Each row was made from one walk, in order. Every step used is in the known rows, and no mark comes twice. Write each row's walk.
Known rows:
gamop-zimo: [ 1.54 -0.92  0.66  0.97 -1.21 -0.93 -1.01  0.90 -0.09  1.88 -1.71  2.43
  0.11  2.43  3.78 -3.19 -1.10 -0.69 -0.43  1.85 -1.86 -2.21  0.89]
koza-faru-miza-riva: [-3.42  0.00  4.96 -1.07 -3.32 -1.89 -0.59 -2.52  0.13 -5.22 -3.89 -5.90
 -2.34  2.64 -1.17  3.11  2.29  1.03 -0.12  0.48  0.19 -3.08  0.87]
faru-koza-tuta: [-1.44 -1.96 -0.55 -0.01  2.98 -0.08 -1.16  0.03 -0.79  2.87  0.92 -1.54
 -3.68  4.41  0.87 -3.40  0.83 -0.13 -0.28  0.55  1.41 -2.81 -1.20]
faru-miza-tuta: [-2.27 -2.91  4.23 -1.52 -0.11 -2.47 -0.74 -1.39  0.42 -2.89 -1.52 -2.65
 -0.13  0.40  3.08  2.41  1.56 -0.12  0.88 -2.25 -4.52 -2.00 -2.01]
gamop-kagon-tuta-koza: [-1.61  1.11 -3.60 -0.41 -1.06  0.78 -1.69  1.34 -1.02  3.55  1.50  2.06
  1.28  1.60 -1.78  1.21 -3.40  0.43 -0.62  5.39  1.01  3.65 -0.97]
miza-faru-koza-tuta: [-5.13 -3.03 -0.69 -0.11  1.86 -2.08 -0.84  0.32  1.31  3.00  2.39 -1.73
 -5.15  3.04  1.55  0.55  1.83  0.47 -0.74  0.45 -1.88 -1.70  1.04]
kagon-gamop-zimo: [ 1.17  0.07 -1.83  2.04 -2.11 -0.06  0.15  0.35  0.85  2.96 -1.04  3.04
  1.20  0.77  3.02 -1.66 -0.88  0.20  1.92 -0.79 -1.26 -1.73  2.30]
gamop-zimo-tuta-miza: [ 2.14  1.49  0.97  0.49  2.13  3.45  0.46  3.64  0.39  0.08 -0.16  3.73
  0.48 -0.57  2.99 -4.64 -1.20 -2.10 -0.11  3.28 -2.17 -0.72 -3.46]
miza-faru-koza-tuta-kagon: [-3.23 -2.34  0.05  0.00  4.44 -2.12 -1.02  0.53 -0.51  3.23  1.43 -1.46
 -5.83  1.57 -0.78  0.43  3.11 -0.61 -3.55  0.92 -0.29  1.20  2.66]
miza-faru-koza: [-3.87 -3.40 -0.72  0.13  1.65 -2.34 -3.21  0.36  2.49  1.36  0.52 -1.14
 -3.18  1.61  3.00  0.05 -0.75 -0.85 -1.62  2.35 -5.20 -2.47 -1.29]
koza-tuta-zimo-gamop-kagon: [ 2.85  0.18 -0.83  0.20 -1.28  1.79  2.32  0.34 -2.25  2.12  1.38  2.15
  1.77 -0.65 -2.31 -0.82 -2.65  2.51  0.06 -2.83  4.37  2.31  2.84]
gamop-kagon-tuta: [-1.82 -1.86 -2.48 -0.22  1.24 -2.12  0.15  1.06 -0.13  5.85  0.23  0.83
  1.65  1.98 -0.49  1.86 -4.14  2.71 -0.40  3.31 -1.17  1.74 -0.83]
kagon-gamop-zimo-tuta-koza-faru-miza: [-0.41  5.81 -2.96 -0.99 -7.22  3.64  0.25 -1.43 -0.16 -6.68  0.96 -0.24
  0.63  0.20 -0.22  1.70  3.63 -2.28  1.19  3.85  2.38 -0.36  2.20]
zimo-tuta-kagon-gamop: [ 0.46 -0.09 -3.55  0.63  3.83  1.04  1.87 -0.01  3.11 -0.17 -0.07  1.60
 -0.83 -5.13 -3.16 -0.84 -2.29 -0.86 -0.64 -3.22 -0.47 -1.19 -2.08]
koza-tuta-kagon-gamop: [ 1.14 -0.13 -0.54  1.01  2.18 -0.41  2.05 -0.24 -0.64  4.15 -0.15  0.37
 -2.75 -1.24 -3.74  0.29  0.54  0.58  0.22 -4.84  3.54  0.12  2.14]
kagon-gamop-zimo-tuta-miza: [ 1.46  2.43 -1.55  1.52  1.25  4.34  1.70  3.09  1.25  1.21  0.56  4.05
  1.79 -2.25  2.25 -2.81 -1.01 -1.22  2.30  0.78 -1.46 -0.24 -1.98]
faru-koza-tuta-kagon-gamop: [ 0.07 -0.48 -2.24  0.94  4.59  0.52  0.03 -0.04 -1.77  4.15  0.71 -0.68
 -3.21  1.25 -1.89 -1.52  2.18 -0.28 -0.44 -1.61  3.69  0.90  1.72]
faru-miza: [ 1.08 -1.12  4.03 -0.22 -0.43 -1.20 -2.10 -0.47 -0.81 -1.50 -3.85 -2.85
 -1.61  1.90  1.28  0.27 -2.58 -0.89 -0.10  0.48 -1.79 -2.95 -2.92]
tuta-zimo-gamop-kagon: [ 4.24 -0.25 -0.82  0.52 -1.28  1.54  0.04  0.44 -0.78  0.61 -0.34  2.83
  3.72 -1.93 -0.83 -1.52 -5.44  1.16 -0.67 -0.99  1.07  1.62  0.27]
koza-faru: [ 1.71 -1.04  0.93 -1.00 -2.59 -2.29 -1.38 -1.68  1.60 -0.91 -1.00 -1.88
 -0.95  1.68 -0.89  0.14 -0.53  0.07 -1.18  0.78  0.09 -5.14 -1.18]
kagon-gamop: [ 0.48 -1.32 -1.40  1.34 -0.43 -0.33 -0.34 -0.43  2.56  2.58 -1.02  0.71
 -0.18 -0.86 -0.06 -0.26 -3.59  0.10  2.15 -3.36 -1.26 -3.49 -1.75]
gamop-zimo-tuta-kagon: [ 1.56  0.34 -1.43  0.29  2.91  0.69  1.10  1.49  0.37 -0.60 -0.81  3.50
 -0.83 -1.71  0.49 -4.10  0.16 -1.58 -3.18  2.06 -1.11 -0.04  0.47]
miza-faru-koza-tuta-kagon-gamop-zimo: [-3.48 -0.17 -3.00  1.61  1.48 -0.95  0.83  1.04 -1.30  4.83  1.93  1.44
 -3.51  1.81  1.68  0.93  5.63  0.17 -1.35  0.70  0.12  3.56  7.94]
zimo-gamop-kagon-tuta-miza-riva: [-2.84  1.35 -0.84 -0.18  3.41  1.04  2.62  2.43  0.74  3.38  0.11  0.09
  3.77 -0.77 -3.95  1.37 -3.69  4.92  2.81 -0.32  0.16  5.12 -0.20]
miza-tuta-koza-faru: [-1.65  0.23 -0.23 -2.58 -4.22 -0.40 -1.82 -2.15  2.00 -4.19  2.72 -0.53
 -0.06 -0.34 -0.49  1.77  4.03 -1.53 -0.58 -0.05 -0.36 -2.09 -0.14]
zimo-gamop-kagon: [ 2.56 -1.32 -2.14 -1.33  0.20 -0.82 -0.09  0.24  0.87  3.07 -0.88  0.85
  2.19  0.43 -2.53 -1.22 -5.97  2.73  0.01 -1.33 -1.02 -0.69  0.30]

Write each row's walk:
[ 2.18  1.12 -1.80 -0.69  2.90  0.64  1.23  2.51 -0.28  4.93  0.89  1.11
  4.99 -0.35 -2.97  0.66 -5.59  3.52  1.97  1.39  0.20  4.11 -2.21] -> zimo-gamop-kagon-tuta-miza
[ 1.86  0.05 -1.88  1.06  1.48  2.11  0.68 -0.77 -0.92 -1.51  2.56 -0.08
  0.29 -0.14 -0.13 -4.09 -0.18  0.48  1.20 -2.86  4.20 -0.08 -0.20] -> faru-koza-tuta-zimo-gamop
[ 1.46  0.35  2.85 -1.97 -5.00 -1.20  1.46 -3.66  0.24 -9.17  0.72 -3.39
  4.19 -2.93  0.50  3.44  3.48  1.03  1.36 -4.17  0.23 -0.45  1.22] -> koza-faru-miza-tuta-zimo-gamop
[-2.34 -0.70  1.30 -0.07  2.55  1.42  0.10  2.81  4.11 -0.28  1.35  1.21
 -2.17 -3.57  0.46  0.63 -2.42 -1.39 -0.69  0.89 -5.57 -1.79 -5.22] -> zimo-tuta-miza-faru
[ 1.39 -0.70  2.34  1.92 -0.81  1.38  1.04  0.02 -1.47  0.27  0.62  1.46
 -1.55 -0.35  0.86 -1.73 -0.28 -0.84 -0.34 -2.05  3.13 -0.95 -0.62] -> koza-tuta-zimo
[ 0.07 -1.23  5.06 -2.95 -0.39 -3.58 -0.42 -2.74 -1.35 -4.62 -1.83 -4.42
 -0.54  0.07 -0.71  4.39  5.64 -0.46 -2.61 -0.57 -0.91 -0.14  1.67] -> koza-faru-miza-tuta-kagon
[-4.29  0.28  2.38  1.45  3.79  0.56  1.20  2.03  1.58  1.61 -0.81 -0.53
  0.37 -0.68 -0.73  0.53 -1.20  1.74  2.32  0.34 -0.87  1.67 -3.91] -> kagon-tuta-miza-riva
[-0.61 -1.02 -1.02  0.78  1.00 -1.25  1.62  0.04  0.27  1.86  0.21  3.42
  1.81 -2.16  2.46  0.48  4.04  0.00  0.31 -3.75 -2.54  2.49  5.17] -> miza-tuta-kagon-gamop-zimo
[ 1.44  1.22 -1.08  1.78  0.42  0.05  2.48  0.64 -2.35  4.43 -0.14  2.60
 -1.56  0.63 -0.60 -1.20  2.90  0.37  0.07 -2.44  3.44  2.21  6.20] -> koza-tuta-kagon-gamop-zimo
[-0.10  4.75 -6.06 -0.40 -5.88  3.60  0.66 -0.78  2.23 -3.79  2.97  3.01
  1.05 -1.13 -0.79 -0.80  2.76 -1.62  0.80  2.36  2.31 -1.56  1.98] -> kagon-gamop-zimo-tuta-koza-faru
[ 2.38 -0.60 -0.68  1.35  2.06 -0.75 -0.39 -0.06  0.82  2.51 -2.08  1.19
 -0.75 -2.38 -2.10 -0.36 -2.31 -0.69 -0.57 -2.91  0.16 -0.59 -0.33] -> tuta-kagon-gamop
[ 0.02  1.02  1.85 -1.34 -3.23 -2.38  1.29 -2.34 -2.18 -3.02 -1.24 -1.58
  1.89  0.14  1.64  4.73  8.18  0.09 -0.29 -0.64 -0.30  2.33  7.09] -> koza-faru-miza-tuta-kagon-gamop-zimo
[ 0.73  0.21  1.39  0.94  2.95  0.11 -0.44  2.28  0.47  3.39  0.20  0.43
  1.43 -0.29  0.26 -0.28 -3.18  0.36  1.75  2.17 -0.89  0.73 -5.72] -> kagon-tuta-miza
[ 3.09  0.41 -0.05  1.15 -1.06  1.53  2.60 -0.79  0.24 -1.36  1.99  0.90
  0.99 -2.57 -1.97 -2.17 -1.73  1.22  1.74 -5.76  3.86 -0.80  0.43] -> koza-tuta-zimo-gamop
[ 1.34  0.18  2.19 -2.95 -4.89 -0.48  1.25 -2.47 -2.06 -5.71  0.35 -2.33
  4.95 -1.11  0.20  4.89  2.54  2.28 -0.42 -1.48  0.55  2.60  3.84] -> koza-faru-miza-tuta-zimo-gamop-kagon
[ 0.31  1.06 -2.78  1.62  2.83  0.94  0.55  0.73 -3.37  4.84  0.70  1.66
 -1.89  3.11  1.22 -3.00  4.41 -0.61 -0.30  0.68  3.55  2.60  5.60] -> faru-koza-tuta-kagon-gamop-zimo
[ 1.76  0.11  3.71 -1.75 -4.00 -2.39 -1.82 -2.30 -0.84 -3.52 -2.89 -5.12
 -1.26  2.97 -0.06  2.40  0.39 -0.46 -0.83  2.15  0.18 -4.11 -0.94] -> koza-faru-miza
[ 0.96 -0.21  2.74  0.24  4.98  2.68 -1.75  2.35 -2.70  3.58  0.71 -0.90
 -3.25  3.93  1.26 -3.82  0.69 -1.49  0.36  2.51  2.06 -0.71 -3.52] -> faru-koza-tuta-miza
[-1.28  1.56 -3.12  0.62 -1.03  0.34 -1.51  0.14  1.48  0.33  2.02  0.96
  0.39 -0.36 -1.26 -0.24 -2.41 -0.80  0.98  2.44  0.84  0.58 -3.81] -> kagon-tuta-koza
[-4.01 -1.18  5.14  0.21 -0.15 -1.00 -0.62 -0.61  0.34 -3.13 -4.91 -3.94
 -2.80  1.39  0.51  0.88 -0.60  0.51  0.53 -0.91 -1.79 -1.95 -1.21] -> faru-miza-riva
[ 0.98 -0.93 -0.85 -0.35  4.52  0.11  0.54  0.44  2.06 -1.21 -0.85  1.04
 -2.08 -3.52 -2.51 -2.79 -2.60 -1.60 -3.04 -0.55 -1.14 -1.91 -3.57] -> zimo-tuta-kagon
[ 0.90 -0.83  2.98 -0.46 -1.75 -0.15  1.29 -1.87  0.38 -6.98 -0.10 -1.32
  3.92 -3.89  2.00  1.32  0.69  0.51  2.22 -5.68 -1.80  0.78 -0.76] -> faru-miza-tuta-zimo-gamop
[-0.12 -0.74 -1.62  1.64 -0.61  0.04  0.26  1.27 -1.90  3.15  0.67  2.57
  3.27 -0.20  1.20  1.44 -3.61  1.25 -1.26  3.63  0.90  4.08 -0.58] -> gamop-kagon-tuta-zimo
[ 4.40 -0.10 -0.38  1.47 -1.41  1.00  0.25 -0.57  1.57 -2.52 -0.10  1.75
  2.84 -3.75 -0.37 -2.91 -4.43  0.12  0.95 -3.94  0.74 -1.38 -2.19] -> tuta-zimo-gamop
[-0.90  3.64 -5.91  1.16 -2.71  4.54  0.64  0.79  2.17 -1.91  2.47  4.88
  0.84 -2.16  0.60 -2.84 -0.21 -2.31  1.66  1.07  0.18 -0.19  0.00] -> kagon-gamop-zimo-tuta-koza
[ 3.09  0.72 -1.15  2.11  0.58 -0.23  0.25  0.68 -1.08  3.21 -1.94  3.36
  0.59 -0.68  0.83 -1.83  0.22 -0.89 -0.78 -0.46  0.33  1.34  3.62] -> tuta-kagon-gamop-zimo
[ 1.84  3.06  2.83 -1.72 -6.12  0.65 -3.72 -2.03 -1.57 -5.58 -1.60 -3.61
 -1.74  2.50 -1.38  1.76  1.08 -2.76 -1.07  4.14  2.32 -1.97 -1.24] -> tuta-koza-faru-miza
[-0.82  3.70 -0.29 -1.59 -5.25 -0.58 -1.67 -2.04 -0.88 -4.55  0.66 -4.17
  0.33  2.15 -2.21  4.16  1.60 -0.69  0.54  5.22  3.03  0.64 -1.64] -> kagon-tuta-koza-faru-miza
[-1.63 -1.85  3.97 -2.99 -3.17 -3.46 -0.38 -2.96  0.48 -4.75 -0.93 -4.88
  0.10  1.36  1.43  4.48  4.24  0.55  0.09 -0.87 -2.58 -3.03  0.40] -> koza-faru-miza-tuta
[ 0.62 -1.36  0.30  0.02  5.61 -0.39 -1.21  0.48 -2.61  3.09 -0.08 -1.23
 -4.60  2.83 -1.18 -3.38  1.87 -1.11 -2.66  1.04  2.89  0.24  0.26] -> faru-koza-tuta-kagon
[-2.63 -0.18 -3.65 -0.97  4.04 -0.36 -0.61  2.90  0.74  5.16  3.38 -0.13
  3.04  0.66 -0.66  2.68 -2.59  3.33  0.80  4.38 -3.10  5.73 -0.37] -> zimo-gamop-kagon-tuta-miza-faru-koza
[-0.61 -2.18  5.08 -1.42  2.59 -2.71 -0.57 -0.75 -1.44 -2.67 -2.61 -2.49
 -0.92 -1.00  0.87  2.05  2.46 -1.17 -1.65 -2.09 -2.90  1.01 -0.27] -> faru-miza-tuta-kagon
[-2.27  0.00  3.29 -1.68 -2.26  0.62 -2.47 -0.92 -0.57 -5.03 -0.21 -1.54
 -0.48 -0.09  1.64  1.74  2.08 -2.53  0.65 -0.27 -2.26  0.15 -1.97] -> faru-miza-tuta-koza
[ 0.37 -0.55 -0.70  2.58 -0.16 -0.31  0.62  0.28  0.49 -0.23  0.81  1.47
  2.36 -2.11  1.61  0.19 -2.39  0.29  0.28  0.62  0.51  0.96 -3.15] -> kagon-tuta-zimo
